Every row comes from one small tree of marks. Brackets hold a mark, then the marks that hang from it, in alphabetical order. Every link used is in the known rows. Which tree was each row made from?
Known rows
[daga futen [kigif zamak] lefe]: [-25.9  12.3  21.2  14.1  35.7 -38.7 -33.8 -55.8 -38.4  -0.1 -22.2  69.7
   1.8  24.4  24.0  22.1 -22.0 -38.6  17.1 -13.9  -3.1   6.4   6.8   1.6]
[kaso gile]: [-18.5 -28.2   1.4   1.2  23.6 -21.1  -2.5 -45.1 -26.8 -23.0   3.2  22.5
  21.9  15.3  29.7  16.7 -12.8 -16.9   2.3 -24.8  31.6  17.0   7.8  14.1]
[gabu [lefe [daga kigif]]]: [-21.0 -16.3  12.2  12.5  30.3 -28.2  -7.8 -34.1 -33.0  -0.8   2.8  33.5
   4.7   4.0  19.4  24.1 -27.8 -26.8  29.1 -20.1   1.8  13.2  12.2  10.9]
[degi [daga futen kaso kigif [lefe gile]] zamak]: [-33.7 -42.5  41.7  37.6  35.9 -22.7 -26.1 -64.6 -41.5  -6.5 -14.5  86.7
 -13.0  48.2   1.4  55.5 -35.4 -30.9   7.3 -29.9   2.2  21.5   0.2   6.8]
[zamak [degi [daga futen]]]: [-27.7 -35.1  10.7   1.2  20.6 -11.3  -5.8 -37.8 -40.4  -0.5 -17.5  49.8
   7.1  26.7   7.5  40.6  -4.2 -34.5  -3.0 -19.0  13.3  25.2   8.7  15.4]
[zamak [degi [daga futen lefe]]]: [-27.0 -24.6  27.2  -1.8  27.1 -16.2 -14.5 -46.1 -43.7   3.9 -17.4  58.8
   8.8  36.2  10.1  42.5  -1.8 -35.1   4.5 -16.0   8.3  20.2   9.1  10.8]
[degi [daga futen lefe] zamak]: [-29.8 -34.4  44.4   7.0  27.1 -18.4 -11.7 -65.3 -34.1  -1.1  -9.4  54.3
   2.6  43.7   8.5  46.0  -8.2 -30.7   6.6 -21.6   7.1  11.0   2.9  12.2]
[gabu [lefe [daga kaso] gile]]: [-17.5 -31.6  13.5  22.5  23.6 -23.9  -8.8 -22.4 -39.7 -12.6  14.2  25.0
   0.0   8.0   9.4  29.9 -33.9 -25.0  28.4 -28.3 -17.1  24.8  11.8  11.5]
[lefe gabu gile]: [-16.8  -2.9   3.1   9.5  11.7 -13.2   1.7 -32.5 -43.7 -32.6  14.4  15.4
   6.6  14.3  11.2  21.4 -18.5 -19.5  24.9 -25.0   1.9   9.3  12.8  17.5]
[kulaz [zamak [degi daga]]]: [-26.0 -51.4   0.7   9.7  13.9  -8.4  14.3 -49.6 -46.2  14.9  -4.6  26.1
  17.6   6.5  11.2  27.0  -4.9 -31.3  -0.2 -18.6   5.4  13.0  11.3  19.7]
[zamak [degi [daga futen kigif lefe]]]: [-30.5 -22.1  25.2   6.9  35.6 -20.6 -21.0 -51.4 -44.1   6.8 -24.9  77.2
   4.3  35.8  11.6  44.3 -11.8 -36.0   6.0 -16.3  15.8  19.7   8.1   8.1]
[gile [futen [daga kigif]] kaso [lefe gabu]]: [-22.3  73.8  10.0  45.0  20.9 -17.8   0.4 -17.5 -18.4 -27.8  -3.7  -2.8
  -4.6  36.9   7.2  46.2 -43.7 -30.4  39.2 -22.9  29.5   7.0  13.3   7.1]
[kaso [gile [futen [daga kigif lefe]]]]: [-21.9  -7.0  12.4  21.9  35.9 -25.8  -2.6 -48.4 -28.7 -24.5  -4.1  35.0
  10.9  33.0  27.7  35.8 -28.9 -19.8  19.7 -25.4  37.3  16.0   7.4   5.3]
[kaso [gile [futen [daga [kigif zamak]]] [lefe gabu]]]: [-24.8  46.9   1.1  39.6  13.1 -25.3   4.0 -37.9 -42.4 -23.0  -3.3   2.5
   0.7  34.3  24.1  38.4 -31.8 -24.5  27.1 -25.0  55.1   5.4   8.4   2.2]
[degi [daga kigif] zamak]: [-35.9 -42.5  13.2  15.5  25.0 -12.5   4.5 -63.5 -29.6  -3.1 -10.6  42.3
  -0.2  23.3   6.4  35.8 -21.5 -24.6  -1.8 -26.3  33.7   7.9   2.5  17.5]
[gile [futen [daga kigif lefe]] kaso]: [-24.1  23.5  14.2  29.6  39.0 -22.3  -7.0 -28.1 -11.0 -25.0  -9.1  25.2
   4.1  31.6   9.6  37.2 -43.3 -30.8  30.0 -21.6   8.3  12.5  10.7   7.7]
[lefe [daga kigif] gabu]: [-21.7 -12.4  -6.9  29.0  10.9 -17.4  -1.2 -29.1 -51.2 -29.5   7.2  43.3
  -7.0  19.4  12.6  23.9 -28.8 -24.4  28.1 -20.1  -4.5   7.2  13.3   9.7]
[gile futen kaso [lefe [daga kigif]]]: [-26.1  65.7   5.3  43.4  41.1 -25.7 -10.4  -9.3  -9.3 -18.9  -9.7   5.1
  -2.1  32.6   9.9  38.7 -36.8 -36.3  38.4 -23.0   2.2   7.9  13.5   2.7]
[daga futen kigif]: [-20.8 -11.4   9.9  13.6  36.1 -28.4 -22.6 -47.7 -25.6 -10.4 -17.3  68.7
   2.3  17.2  22.4  26.8 -21.7 -31.5   9.3 -19.6   3.7  18.9   7.8  11.1]
[kulaz [zamak degi]]: [-22.4 -38.5   2.7   7.5  19.8 -12.5   3.9 -49.5 -39.0  13.4  -3.5  24.7
  24.3  -2.2  20.3  20.4  -0.2 -33.3   6.5 -19.3   0.6  13.7  13.1  19.2]
[gabu lefe]: [-16.9  -6.5  22.9  -8.9  25.7 -24.1  -7.0 -39.6 -21.7   3.8   2.1  14.2
  17.0  -1.6  23.5  19.1 -10.8 -25.0  17.1 -18.9  11.3  12.3  10.9  16.8]
[gabu [lefe [daga futen kaso kigif] gile]]: [-19.4 -27.7  20.9  36.6  34.4 -32.7 -26.4 -27.0 -41.0  -9.7   0.8  63.1
  -8.8  16.6  11.0  40.1 -43.5 -31.7  31.3 -28.1 -22.1  30.8   9.8   5.7]
[kigif [zamak degi]]: [-30.5  -8.6  -6.7  -0.6  14.3 -16.9  -4.9 -36.6 -40.4   1.7 -14.0  16.7
  13.8   3.7  15.5  15.8  -3.3 -37.4   2.1 -18.7  18.1  10.7   9.9  13.7]
[degi [daga futen [kaso [gile lefe]]]]: [-21.0 -17.6  16.9  27.9  16.9 -23.5 -13.3 -41.9 -38.3 -12.9  -9.8  50.0
  -2.7  44.4  15.9  44.8 -25.7 -24.3  -6.1 -24.4  25.0  28.3   3.4   5.9]

Which tree is each row?
[-20.7  -5.6  17.9  31.4  33.5 -24.5  -5.9 -30.0 -27.6  -9.7  -0.7  28.2
  -3.1  10.3  11.3  41.4 -43.4 -26.1  28.6 -29.9  10.7  24.8   9.0  10.9]
[gabu [lefe [gile [futen [daga kaso kigif]]]]]
[-36.8 -16.2  -5.5  26.1  11.5 -14.1  -3.3 -25.3 -46.8  -4.6 -21.4  27.3
   1.7  26.9   9.3  35.7 -15.6 -35.6  -9.1 -24.3  25.5  19.6   4.6   3.9]
[kigif [zamak [degi [daga [kaso [gile futen]]]]]]
[-35.8   8.1   7.5   9.3  24.3 -17.0  -1.2 -32.0 -48.3   0.4 -16.0  16.7
   6.0  26.1   3.6  33.7  -9.8 -37.9  14.6 -20.6   9.1   6.6   9.1   7.1]
[kigif [zamak [degi [daga [lefe [gile futen]]]]]]
[-18.9  13.3  32.2  20.8  35.1 -30.6 -31.4 -49.1 -46.9 -21.5  -3.7  74.5
  -1.0  35.0  17.4  35.5 -27.2 -28.7  35.5 -20.3  -9.2  10.7  10.7   4.8]
[daga futen kigif [lefe gabu gile]]
[-18.1 -26.3  -3.9  35.4  -3.0 -11.9  -3.5 -18.6 -55.1 -33.8  12.5  39.8
 -12.1  23.4   7.7  27.8 -26.9 -25.1  18.1 -22.4 -21.5  17.8  12.1   8.9]
[lefe [daga kaso] gabu]
[-19.1  53.0  15.7  21.8  20.5 -20.9  -3.8 -30.8 -29.4 -22.1   0.8  -0.5
  11.4  34.1  29.4  35.4  -8.0 -21.7  24.2 -24.0  37.7   6.3  10.3   4.4]
[kaso [gile futen [lefe gabu]]]
[-22.5  -5.3  12.3  23.8  38.4 -28.5 -11.8 -17.6 -23.6 -16.4   9.1  19.6
   7.2   8.9   6.4  28.3 -48.3 -27.8  41.1 -27.2  -8.7  16.8  13.9  11.3]
[gabu [lefe [daga kigif] [gile kaso]]]
[-29.5  27.6  16.4  46.9  19.7 -30.4 -30.0 -37.2 -50.4 -18.9 -14.6  59.9
  -6.9  37.3  24.3  30.9 -33.0 -30.4  16.8 -21.7  11.9   6.5   5.1  -9.2]
[daga [kaso [gile futen]] [kigif zamak] [lefe gabu]]
[-30.8 -21.1   6.9  29.6  20.8 -26.6 -19.6 -26.2 -48.8  10.4 -10.6  45.8
  -3.8   6.4  12.5  30.6 -30.9 -38.9  17.7 -21.9   1.0  21.1  10.0   4.5]
[gabu [lefe [daga kaso [kigif [zamak degi]]]]]
[-21.4 -26.8  12.6  28.1  26.1 -27.6 -16.2 -29.8 -35.9  -2.0   0.0  49.0
  -4.5   8.2  16.3  28.6 -36.2 -28.4  20.9 -22.7  -5.9  21.9  10.1   7.7]
[gabu [lefe [daga kaso kigif]]]
[-31.7 -49.2   9.2  28.5  25.6 -17.7 -21.5 -41.5 -45.9  -5.3 -24.7  83.6
  -0.5  36.5  12.4  48.5 -24.9 -31.9 -12.0 -25.6  27.6  36.4   4.1   6.3]
[zamak [degi [daga futen [kaso gile] kigif]]]
[-20.5   9.0  -1.1  33.9  17.7 -13.5   9.9 -28.8 -42.3 -37.7   6.9  19.6
  -6.3  22.7   6.6  38.5 -36.8 -21.9  35.6 -28.3  12.9  12.0  12.0  13.0]
[lefe gabu [gile [futen [daga kigif]]]]
[-20.7  26.5  33.0  28.6  37.7 -29.8 -36.7 -35.5 -34.5 -29.2  -3.9  66.1
   1.3  39.7  10.2  37.0 -40.0 -31.9  39.0 -21.4 -16.1  11.8  11.5   3.7]
[daga futen kigif [lefe gabu [gile kaso]]]
[-18.9 -18.3  -1.8  30.8  23.0 -14.1   7.1 -26.4 -30.7 -31.6   4.1  17.0
  -3.9  19.5   5.9  37.6 -34.9 -23.8  18.5 -31.9   2.0  26.1   9.1  14.8]
[lefe [gile [futen [daga kaso]]]]
[-25.3  14.6  24.8  40.0  15.9 -33.4 -42.7 -44.7 -56.0 -10.1 -18.6  88.9
 -15.7  35.6  17.1  31.7 -32.5 -39.1  15.7 -15.7 -15.8  11.6   5.9  -4.5]
[daga futen kaso [kigif zamak] [lefe gabu]]
[-29.7 -56.5  -0.4  31.0  17.5 -11.7   1.5 -50.5 -49.7  16.3 -13.9  56.6
   5.4   9.8   9.3  32.5 -21.4 -33.3  -6.0 -21.2   5.3  19.6   8.6  14.1]
[kulaz [zamak [degi [daga kaso kigif]]]]
[-18.8  17.4  11.6  35.1  20.4 -29.2 -15.6 -37.6 -47.2 -25.4   3.0  41.6
   1.1  41.1  26.8  39.0 -26.7 -23.9  29.5 -23.7  25.6  15.0  10.7   1.7]
[kaso [gile [lefe [daga futen kigif] gabu]]]
[-19.2   7.4  21.4   4.1  38.0 -23.8 -15.6 -35.1 -19.8 -24.2   6.2  18.3
  18.2  23.4  11.3  21.4 -27.4 -25.1  27.4 -23.1  -7.3  10.2  12.2  13.2]
[daga [lefe [gile kaso]]]
[-29.1  -9.8  18.3  24.1  32.3 -12.6   3.0 -32.3 -35.0   4.8  -5.8  17.5
  17.8  23.9   1.8  39.7 -18.4 -36.6  22.2 -22.2 -14.4  10.6  13.2  11.3]
[kulaz [zamak [degi [daga [lefe [gile futen kaso]]]]]]
[-30.4 -11.4   6.6  14.5  25.0 -27.0 -11.3 -30.5 -45.0  11.8  -8.1  30.0
   5.6   1.9  15.3  25.9 -22.7 -37.6  25.5 -19.4   9.4  13.0  12.2   7.9]
[gabu [lefe [daga [kigif [zamak degi]]]]]
[-25.1 -67.5   9.7  29.9  14.1 -14.4  -4.7 -47.5 -51.7   7.4 -10.0  59.4
  11.8  23.8  15.1  40.6 -14.9 -32.7  -8.9 -23.9   2.9  30.0   7.0  10.4]
[kulaz [zamak [degi [daga futen [kaso gile]]]]]
[-22.8 -12.5  -3.3  39.2  24.6 -17.3  -0.1 -33.1 -26.8 -21.3 -11.2  41.4
 -10.4  20.2  12.7  38.0 -37.9 -27.7  10.5 -26.1  14.1  23.5   7.1  10.1]
[gile [futen [daga kaso kigif]]]
[-33.9  -4.7  -8.6  10.8  25.1 -22.0 -12.2 -43.9 -39.2   3.8 -21.8  39.5
   8.6   3.9  17.6  17.3 -16.5 -37.3   3.7 -19.1  26.1  10.0   8.7  11.2]
[daga [kigif [zamak degi]]]
